Each row was made from one walk, in order. Every step used is in the known rows, and no mark comes twice. Write each row's walk.
(in the rows, 128 means zero)
Known rows
tikubo-zubut-nudut-meked-vago-voku: [168 135 116 102 134  92 118 164 147 125  68 109 145 151  66 146 160 136
 159  98 153  85 121  60 157 141  87 139 156 161 152]
fifamu-nudut-meked-vago: [128 125 125 111 140 143 150 140 157 135  97 126 159 122  91 125 125 146
 138 147 141 132 157  89 118 158 153 135 134 119 104]
voku-vago-zubut-tikubo-gulu: [112 136  71 143 104 103 101  53 102 119 136 165  71 123 146 118 126  83
 103 148  75 164  79 145 150  96 130  58  88 104  91]
lakalo-tikubo-zubut-vago-meked-nudut: [136 131  91 142 124 103 133  89 140 135 103 137 150 140 118 158 160  76
 109 136 141 113  82 155 190  86  78  81 152 131 167]
meked-vago: [ 81 117  83 135 127 133 127 109 153 171 160 103 146 138 114 133 147 110
 122 166 103 150 159 153 125 119 131 116 119 136 104]
voku-gazi-fifamu-nudut-meked-vago: [167 105 186 127 131 143 123 156 116 101  97  98 116 112  77 114  97 210
 153  95 140 160 165 128 112 168 180 149 121 133 121]
meked-nudut-fifamu: [105  98 117 168 132 128 139 138 129 131 190 120 118 179 128 155 119 121
 164 121 132 103 141 153  94 128  92 119 111 133 153]
voku-vago-zubut-nudut: [149 155  98 113 117 130 114 144 122  86 130 179 122  96 119 145 156  85
 159 113  84 157  98  93 155 137 117 133 107 101 124]
vago-fifamu: [101 140 107 110 127 103 141 101 146 187 176 123 112 118 167 125 138  74
 106 150 124 118 123 150 127  98  98 155 145 119 112]
meked-vago-zubut-tikubo: [123 139  86 161 107  77  96 100  99 140 190 162  99 132 144  93 126  64
 102 149  92 169 100 151 140 128 121  74  98 155 122]
vago-voku-gazi: [127 145 170 101 133 137 124 140 106 121 103  86 126 152 155 120 153 126
 102 127 151 110 164 138 141  77 153 189 129 125 133]
lakalo-tikubo: [ 60 137  78 122 136 164 133  51 148 170 146 126 192 117 156 167 161  73
  74 182 119 170 131 181 133  60 151 111 159 100  95]
lakalo-tikubo-zubut: [ 54 156  48  89 150 146 106  31 158 174 101 128 192 100 162 185 146  47
  89 179 136 166 119 184 183  36 150 102 178 104  82]
gazi-meked: [ 62 138 104 121 158 200  98 120 144 149 131 115 136 121 171 162 113 122
 100 159 125 116 169 166 125  86 165 130 122 139 108]
voku-nudut-meked-gazi: [135 105 206 142 148 191 155 181  94  62  93  91 112 159 142 151 131 187
 137 159 156 127 131 112 127 103 113 163 130  93 136]
tikubo-gulu: [ 55 130  56  98 137 132 133  59 159 171 122 108 152 145 159 143 131 104
  77 167 109 117 140 180 139  67 115  87 125 111  74]
voku-gazi-fifamu-nudut-meked: [150 132 186  94 152 156 116 141 112  89  88 115 131 107 130 127  94 190
 128 104 160 139 156 151 128 127 182 166 137 121 122]
vago-zubut-tikubo-lakalo: [106 168  69 129  88  74  76  44  96 142 158 189 143 145 224 104 115  63
  71 140 112 131  85 188 145  86  96  80 107 155 114]
voku-nudut-meked: [135 121 147 131 159 207 129 154 134  83  78 113 138 144 139 164 134 150
 121 172 139 118 140 129 124 103 134 164 146  82 126]
zubut-nudut-meked-vago-fifamu: [173 110 132 155 118  77 149 172 145 146 164 124 105 139  76 135 152 131
 146 107 108 107 110  57  97 176  44 141 141 146 149]
tikubo-zubut-vago-meked: [111 172  65  80 152  76 101  99 163 133  98 128 133 134 149 137 141  67
 111 141 140  83  92 161 226  84  86 110 150 151 153]
nudut-meked-vago-zubut: [149 124 127 154  99 128 138 150 141 116 117 150 127 125  87 109 127 117
 144 139 122 157 129 110 150 170 102  95 117 119 125]
gazi-meked-vago-zubut-nudut-fifamu: [161 127 110 173 115 114 106 188 129 102 168 159 103 135  91 130  91 123
 188  51  89 122 112  93 100 192  98  87  97 163 163]
vago-fifamu-nudut: [122 160 116  68 138 100 154 106 148 181 143 143 132  89 175 105 122  75
 110 132 139 115 122 121 121 115 134 174 149 106  99]
fifamu-nudut-meked-vago-zubut-tikubo: [171 146 127 139 117  89 118 131 105 106 127 187 113 114 122  83 106 103
 119 132 130 154  98  89 132 169 143  93 112 138 122]
zubut-vago: [ 87 131  59 125 141 102 109 100 154 146 155 121 154 137 159 142 141 105
  99 171 104 100 133 158 156  89 106  92 130 147 123]
tikubo-fifamu: [ 50 147  65 111 142 108  97  68 151 156 139 130 189 110 199 139 167  89
  79 200  99 126 137 186 141  99 150 134 168 111 101]
zubut-tikubo-fifamu-nudut-meked-vago-voku: [154 131 139 134 124  57 114 109 110 131 106 139 153 131 137  79 163 146
  95 150 132 101 108  85 101 172 171 143 165 145 143]
fifamu-nudut: [ 84 162  91  58 160 144 133  99 151 149 118 140 178 105 176 130 126  90
 103 158 139 127 149 144 135  94 173 153 138 110  87]
gazi-fifamu-nudut-meked-vago-zubut: [184 120 147 115  99 124 144 141 135 115 107 161 136  84  75  77  89 161
 166  85 139 171 118 132 133 204 153 100 117 125 123]
meked-gazi-fifamu-nudut: [100 126 161  72 140 123 150 113 103 134 155 108 142 107 157 103 105 170
 135 106 156 153 132 176 129 114 163 141 122 140 111]
gazi-meked-nudut-fifamu: [103  91 139 190 142 182 119 163 125 122 170 114  97 168 131 169  88 156
 167 104 134  92 161 145  75 135 122 115 103 150 157]

Write each row's walk
[178  92 194 186 120 154 109 206  85  93  99  85  83 164 133 126 122 200
 126  94 138  59 173 103 112 115 131 137  96 171 183]
zubut-vago-voku-gazi-meked-nudut
[134 115 108 147 140 121 126 167 149 117 136 122 150 154  77 158 156 147
 138 134 109 116 136  81 112 155  84 122 130 150 138]
zubut-nudut-meked-vago
[118 110 142 141 121 174 129 152 139 166 115  84 119 141 101 118 136 159
 130 116 132 107 174 120 104 135 164 141 114 157 137]
gazi-meked-vago-voku
[120 145 108 121 109 156 123 111 128 108 121 163 110  91 129 131 143  85
 155 143 100 176 116 130 165 126 148 126 105  81 105]
voku-vago-zubut
[121 129 112 155 107 169 111 147 134 137 128 143 111 103 119 113 101 115
 136 122 103 157 150 136 134 152 150  91  97 139 115]
gazi-meked-vago-zubut
[147 133 153 101 138 181 144 145 121 116  84  99 144 146 154 124 157 131
 117 139 146 104 138 136 122  85 153 191 138  93 139]
vago-voku-nudut
[110 148 136 106 137 166 138 118 142 115 121 122 101 130 109 145 171 101
 139 143 119 143 117 135 160 116 140 178 117  93 141]
voku-vago-meked
[146 150 147  86 139 113 163 133 151 152 113 146 126 100 144 116 116 114
 124 131 160 102 120  86 119 140 119 175 157 101 114]
vago-fifamu-nudut-meked
[162 135  99 135 105  75 131  94 117 123 101 173 107 128 111  75  93 117
  98 125 116 143  87  96 129 159 123  43 105 126  95]
fifamu-nudut-meked-vago-zubut-tikubo-gulu
[120 141 108 115 159 135 118 152 145 104 126 136 162 148 129 173 154 125
 112 145 129  96 128 103 128 116  88 138 144 136 138]
zubut-nudut-meked
[127  94 187 201 144 184 101 191  92  86 148  95  70 173 134 169  80 176
 165  88 132 101 179 137  81 126 138 139  94 145 162]
voku-gazi-meked-nudut-fifamu
[185  83 218 155 105 133 132 167 104 110 104  65  95 154  52 103 129 224
 153  79 149 135 161 131 112 161 143 159 120 152 163]
nudut-meked-vago-voku-gazi-fifamu
[175 121 187 127 108  96 138 176  83  63 150 150 114 127 114 113 116 179
 157  67 141 143  81 129 149 161  64 106 112 155 170]
vago-zubut-nudut-meked-gazi-fifamu
[123 129 139  81 149 154 132 114 146 126 109 133 160 101 127 127 101 169
 130 119 160 130 139 160 123 137 167 141 145 127 118]
gazi-fifamu-nudut-meked
[ 65 150  60 129 118  93  72  31 110 166 171 144 155 169 222 142 131  92
  60 168 114 109 114 198 117  60 108 103 120 168 110]
zubut-tikubo-lakalo
[116 104 180 176 147 211  97 182  89  97 118  94  90 145 157 165 104 168
 118 130 130 117 196 143 104  98 158 148  95 139 134]
voku-gazi-meked-nudut
[138 128 136 121 126 138 143 148 146 187 136 124  99  82 125 104  95 130
 139 104 121 123 152  93  88 161 162 152 126 134 105]
gazi-meked-vago-fifamu-nudut
[138 111 165 147 122 176 153 152 118 103 131 125  84 150  87 145 170 125
 159 129 126 133 125 125 135 137 117 172  97  98 164]
voku-vago-meked-nudut
[110 137 181  88 153 142 166 153 116 101 101 120 146 131 148 126 121 165
 130 143 177 121 135  94 138 122 135 153 134 118 113]
fifamu-nudut-meked-gazi
[161 132 164 105 129 141 164 137 145 128  98 146  90  84 102 132 130 134
 166 126 139 127 116  52 116 160 143 187 143  75 110]
voku-vago-fifamu-nudut-meked
[148 122 142 127 103 112 165  88 149 150  58 132 222  99  95 103 185 147
 106 147 139 143 117  86 103 170 184 143 198  89 122]
lakalo-tikubo-fifamu-nudut-meked-vago-voku
[ 78 104 155 114 128 127 136 108 100 140 185  87 122 135 150 124 121 169
 129 123 140 156 134 205 136  97 125 122 116 153 126]
meked-gazi-fifamu
[149 120  96 167 121  75 137  97 143 122 135 138 131 167  96 162 134  82
 155  95 144  98  64 148 167 115  57  72 154 138 196]
lakalo-tikubo-zubut-vago-meked-nudut-fifamu
[186 122 140 142 107  85 110 116  95 110 149 176 102  99 101  71  85 146
 135  95 127 172  90 138 121 186 154  79 109 157 136]
gazi-fifamu-nudut-meked-vago-zubut-tikubo
[133 172  83  95 127 102 113 138 127 108 145 180 158 114 162 127 144  62
 115 118 107 131 101 129 158 116  92 117 122 127 129]
vago-zubut-nudut
[178  94 158 158 117 140 158 167 127 116 126  84 109 180  77 114 136 157
 188  88 128 107 129 108  81 154 129 165 127 111 167]
meked-vago-voku-nudut-fifamu
[144 102 138 114 130 140 142 129 148 139 120 118 147 106  73 114 105 188
 154 110 139 150 146 139 106 179 164 122 131 139 118]
gazi-fifamu-nudut-meked-vago
[141 110 177 176 119 145 113 168 111 155 146  84  50 114 121 124 103 150
 132 107 105 134 173 110  97 137 138 159 112 143 124]
voku-gazi-meked-vago-fifamu
[ 91 132 161 118 132 121 160  84 118 113  89 138 212  95 167 134 161 148
  91 176 149 160 103 113 127 123 163 132 193  81 104]
lakalo-tikubo-fifamu-nudut-meked-gazi
[169 120 181 120 122  50 180 165 116 121 132 127  98 121 139  94 114 166
 140 113 159  80  91  53 135 152  68 132 140 138 146]
zubut-vago-fifamu-nudut-meked-gazi
[164 132  90 153 104  61 127 161 133 109 188 163 127 147  87 116 121  89
 186  66  88 133  93 100 117 186  66  89 108 147 157]
meked-vago-zubut-nudut-fifamu
[115 108 129 164 116 142 127 143 146 192 168 102  79 111 118 124 112 129
 132 123 104 126 152 120  93 146 124 133 121 148 120]
gazi-meked-vago-fifamu
